Every row comes from one small tree of marks. Brackets hold a mark, then the marks that hang from it, in alphabetical order. Every link used is in the known rows. Which tree was each row made from?
In the rows, zero is written as 128.
Known rows
[meluti [buve tazu] [kulu bomive] mabo]: 121  107  142  118  157  127  137  101  99  144  135  125  123  130  156  132  116  170  104  115  115  172  153  150
[buve tazu]: 155  135  143  129  156  154  135  122  148  131  143  162  103  134  154  73  126  138  91  145  154  154  159  133
[meluti [buve tazu] [kulu [bomive timedef]] mabo]: 131  87  139  122  175  141  118  91  113  144  134  123  123  138  159  116  121  173  110  115  102  171  153  159
[mabo [meluti [buve keke] [kulu bomive]] telu]: 112  94  128  112  156  150  117  104  116  131  131  113  136  124  149  113  116  157  104  108  135  184  164  149
[kulu [meluti mabo]]: 143  129  137  107  123  145  127  126  164  137  138  148  137  124  155  79  127  143  93  134  140  162  155  133
[meluti buve [kulu [bomive timedef]] [mabo telu]]: 117  99  136  104  142  149  111  99  118  146  133  110  147  125  160  116  131  174  108  110  102  172  159  159
[mabo [meluti kulu]]: 124  117  137  121  153  157  129  120  145  139  150  135  122  125  151  93  125  146  97  122  139  168  164  138
[telu mabo]: 148  158  147  123  120  156  129  126  141  138  143  149  114  141  154  83  134  119  92  144  135  157  158  124
[telu [mabo [meluti [buve tazu] kulu]]]: 113  123  142  138  145  152  121  133  106  146  145  133  113  136  150  98  117  144  105  132  118  176  164  134
[meluti [kulu bomive] [mabo telu]]: 121  123  137  100  124  142  116  95  119  138  135  120  147  118  159  111  133  166  99  115  122  170  160  146
[timedef bomive]: 157  139  151  122  155  142  143  104  143  131  142  143  121  143  155  89  131  121  96  140  159  154  162  137
[mabo meluti telu]: 132  131  132  118  124  167  120  129  159  132  146  141  135  122  155  57  130  148  95  136  156  160  173  141
[kulu [bomive timedef] [mabo telu]]: 156  127  126  110  163  167  106  107  136  130  122  132  139  157  164  64  130  156  95  127  132  160  153  141
[mabo [meluti [buve keke] kulu] telu]: 114  97  135  113  147  162  114  120  126  135  139  122  135  107  144  98  118  150  104  122  138  179  166  145
[kulu [bomive timedef] mabo meluti]: 159  124  122  112  180  156  116  113  150  129  117  142  130  170  161  68  124  145  93  124  133  168  144  131
[mabo [meluti kulu] telu]: 114  122  133  114  135  166  115  126  143  137  146  132  135  114  153  80  130  152  98  126  140  170  170  137
[mabo [meluti buve] telu]: 119  129  134  118  126  161  134  139  144  138  145  133  135  120  154  77  125  157  99  128  152  163  171  147
[tazu buve]: 156  132  140  117  150  148  156  131  171  134  142  165  107  123  150  92  128  139  97  135  170  146  157  149
[meluti [buve tazu] [mabo telu]]: 131  122  142  116  116  150  126  128  124  141  139  139  133  110  155  82  123  168  101  139  135  158  164  150
[meluti kulu mabo]: 130  119  146  108  131  146  126  105  134  145  146  131  131  113  153  110  129  152  98  125  121  162  155  139
[mabo [meluti [buve tazu] kulu] telu]: 107  111  134  126  149  160  119  137  118  140  143  133  125  113  151  89  118  164  103  128  138  174  171  144
[keke buve]: 150  121  137  114  166  152  153  132  162  142  135  152  111  129  152  75  136  128  92  146  151  160  157  135

Write each row's tree
128  108  141  112  176  136  139  96  113  133  131  126  114  132  146  141  116  143  98  110  130  176  149  141
[meluti [buve keke] [kulu bomive]]
119  88  133  124  159  162  105  124  118  132  136  131  123  109  144  86  112  158  105  131  138  180  167  143
[mabo [meluti [buve keke tazu] kulu] telu]
110  98  127  117  164  159  115  109  129  140  137  113  138  137  158  97  127  169  108  108  120  177  167  155
[mabo [meluti buve [kulu [bomive timedef]]] telu]
116  135  135  103  156  145  134  125  92  141  122  117  138  138  156  124  120  165  97  110  126  173  150  137
[meluti buve [kulu bomive [mabo telu]]]
138  98  137  110  160  148  113  79  136  141  138  122  135  138  160  109  132  160  104  113  105  167  153  152
[meluti [kulu [bomive timedef]] mabo]
126  127  123  112  147  151  132  127  115  134  127  117  148  149  160  85  114  167  99  113  142  168  161  146
[kulu bomive [mabo [meluti buve] telu]]
139  116  139  129  133  156  119  119  131  135  140  131  124  138  145  85  116  125  102  132  131  170  161  137
[telu [mabo [meluti [buve keke]]]]
122  133  135  100  106  146  126  142  145  142  134  136  148  108  154  88  126  158  98  132  138  168  160  141
[kulu [meluti buve [mabo telu]]]
129  139  137  104  143  165  116  131  117  139  131  134  136  123  153  88  127  153  93  130  132  165  154  125
[meluti [kulu [mabo telu]]]
113  121  136  136  155  139  125  117  94  142  137  125  116  153  155  113  115  149  105  117  115  182  162  137
[telu [mabo [meluti [buve tazu] [kulu bomive]]]]
113  114  144  112  129  148  118  124  108  146  139  131  133  101  152  105  123  172  105  131  119  168  163  147
[meluti [buve tazu] kulu [mabo telu]]
108  128  137  125  140  139  133  118  103  145  139  115  127  149  155  125  122  144  104  108  114  180  161  137
[telu [mabo [meluti buve [kulu bomive]]]]
136  131  131  123  168  131  147  132  133  131  126  152  107  149  156  100  116  148  93  128  151  173  153  133
[kulu bomive [meluti [buve tazu]]]
134  117  131  117  148  125  137  118  129  136  127  140  127  140  158  101  114  163  99  125  135  173  153  142
[kulu bomive [meluti [buve tazu] mabo]]
127  110  131  101  167  148  118  109  91  132  115  116  137  134  149  121  113  157  99  113  126  179  146  137
[meluti [buve keke] [kulu bomive [mabo telu]]]
130  110  127  103  133  148  112  114  147  138  125  125  153  135  161  84  129  167  104  120  122  173  157  151
[kulu [bomive timedef] [meluti buve [mabo telu]]]
109  129  144  127  133  151  128  134  115  149  147  124  124  133  150  112  122  139  104  123  115  175  163  134
[telu [mabo [meluti buve kulu]]]
133  105  136  115  168  160  107  126  94  134  120  133  126  119  144  93  110  157  100  135  129  174  151  131
[meluti [buve keke tazu] [kulu [mabo telu]]]
126  138  142  130  121  153  135  135  131  143  147  133  124  141  152  87  122  133  101  130  131  164  164  137
[telu [mabo [meluti buve]]]
113  112  137  110  139  135  122  109  96  142  132  121  135  119  157  119  121  178  104  118  118  174  160  151
[meluti [buve tazu] [kulu bomive] [mabo telu]]
145  99  125  124  162  167  104  128  115  127  125  134  134  130  148  56  105  159  102  136  146  170  160  142
[kulu [mabo [meluti [buve keke tazu]] telu]]
137  133  135  109  172  143  135  108  110  136  126  128  126  152  157  114  122  150  92  113  127  168  145  130
[meluti [kulu bomive mabo]]
121  130  129  99  116  134  130  125  133  137  126  127  152  126  159  101  124  163  98  119  136  174  158  144
[kulu bomive [meluti buve [mabo telu]]]
